In the rows, 128 means zero.
Known rows, with every step that occurs
besi kisila nubikif: [ 96  84 169 147 156  78 117 115  90  99 141 131 150 103 132 147 128 105
  42]
nubikif fufi: [138 129 137 132 138 162 139 123 185 140 153 163 151 155 127 120 140 154
 192]
kisila libiva: [135 139 113 107 124  75 105 101  86 150 144 121  64 162 158 150 105 154
 157]
fufi nubikif: [ 86 162 126 124 105 118 156 104 155 134 139 140  72 166 114 144 112 106
 106]
fufi libiva kisila: [134 102 147 115 159 122 125  97  52 113  99 155 149 163 172 121 124 129
  60]
libiva kisila besi: [150  65 131 142 181 124  65 110  94 129 107 113 112 156 137 110 145 165
 115]
fufi mezo kisila: [104 161  98  86 120 137 167 164  99 127  84 130 117 183 111 168 137  87
 165]
nubikif fufi mezo kisila besi: [168 150  90  94 110 151 150 172 154 124 127 125 143 179 122 131 168 131
 195]
besi kisila: [ 76  72 142 142 189 125 121 127  92  78 123 138 134 134 143 157 158 110
  99]
fufi mezo kisila libiva: [130 169  79  68 105 110 155 165  69 131  98 108  93 185 130 170 139 102
 171]
fufi nubikif kisila mezo: [ 91 167 121 120  91 131 165 120 103 109 133  66  96  88 136 156 116 111
 132]
besi kisila mezo: [110  85 155 142 174 115 140 161  52  74 141 106 110 122 163 162 147 104
 115]
nubikif fufi besi: [108 129 113 150 124 181 157 140 221 105 148 159 121 157 137  95 129 152
 144]
fika nubikif kisila: [105 147 143 144 139 142 104 103 133 153 104  97 134  43  87 144 130 108
 198]
libiva kisila: [119  75 145 133 190 156  95 103  89 136 115 142 136 141 138 118 142 163
 138]
fika nubikif fufi mezo kisila: [173 174 118 110 111 149 132 157 161 165 133 131 123 121  84 125 164 102
 228]
kisila nubikif: [111 140 189 150 109  65 125  80 142 174 142 154 136 114 102 134  60 114
  62]
fika nubikif: [124 151 155 148 141 124 108 110 158 176 123 147  93 111  80 135 117  97
 185]
mezo kisila nubikif: [126 120 109 148 125 127  85 125 125 155  69 128 149  88  94 134  92 116
  94]
libiva kisila nubikif: [139  87 173 137 157 111  91  90  86 159 132 135 152 109 128 108 112 156
  80]

Rows
[105 103 109 149 141 177 153 154 195  73 152 146 132 144 148  99 157 147
 122]	nubikif fufi besi kisila
[153 169 177 113  78  75 162 116 152 166 174 146 158 135 111 126  98 118
 103]	kisila nubikif fufi mezo
[122 108  97 136 130 159 143 154 174  76 161 131 116 145 163 100 158 158
 126]	nubikif fufi besi kisila libiva
[151 145 180 141  97  87 130  98 170 172 168 154 163 110 108 114  87 135
  96]	kisila nubikif fufi
[190 179 106  98 100 130 123 158 141 168 141 115 106 122  99 125 164 112
 232]	fika nubikif fufi mezo kisila libiva
[161 128 100 134 110 133  96 134 125 144  82 128 175  91 112 118 109 124
  91]	mezo kisila nubikif fufi libiva
[ 67 157 112 121 102 136 153  97 131 112 121  89 113  96 121 153 124 118
 120]	fufi nubikif kisila
[138 122  89 151 110 151  97 144 161 136  86 125 153  86 103 108 105 130
  95]	mezo kisila nubikif fufi besi
[190 121 139 111 134 152 144 138  99 117 149 142 165 152 176 104 151 155
 141]	nubikif fufi libiva kisila mezo
[189 110 125 116 137 141 121 125 122 115 138 143 165 165 166  97 158 160
 121]	nubikif fufi libiva kisila besi
[168 107 164 110 135 118 117 114  94 153 154 130 168 124 134 103 140 160
 108]	libiva kisila nubikif fufi mezo
[ 92 127 105 114 130 117 106  91  68 116 109  60 137  62 157 164 121 159
 171]	nubikif kisila libiva
[155 143 133 151 124 152 131 163 171 125 155 120  95  96 113 102 150 110
 177]	fika nubikif fufi besi kisila mezo
[120 109 115 149 133 174 161 170 176  71 160 131 120 139 159 102 151 144
 129]	nubikif fufi besi kisila mezo
[ 49  94 132 173 136 120 147 134 158  63 125 135  95 121 141 113 104 108
   4]	fufi besi kisila nubikif
[142 118  54 117 137 134  70 139  85 139  72 105  98 122 133 146 124 144
 160]	mezo kisila libiva
[129 144 164 154  86 100 143 110 194 147 164 150 141 112 115  97  79 134
  63]	kisila nubikif fufi besi
[119 170 116  89  97 105 165 154  96 141  97 125 127 160 104 162 116  82
 126]	fufi mezo kisila nubikif
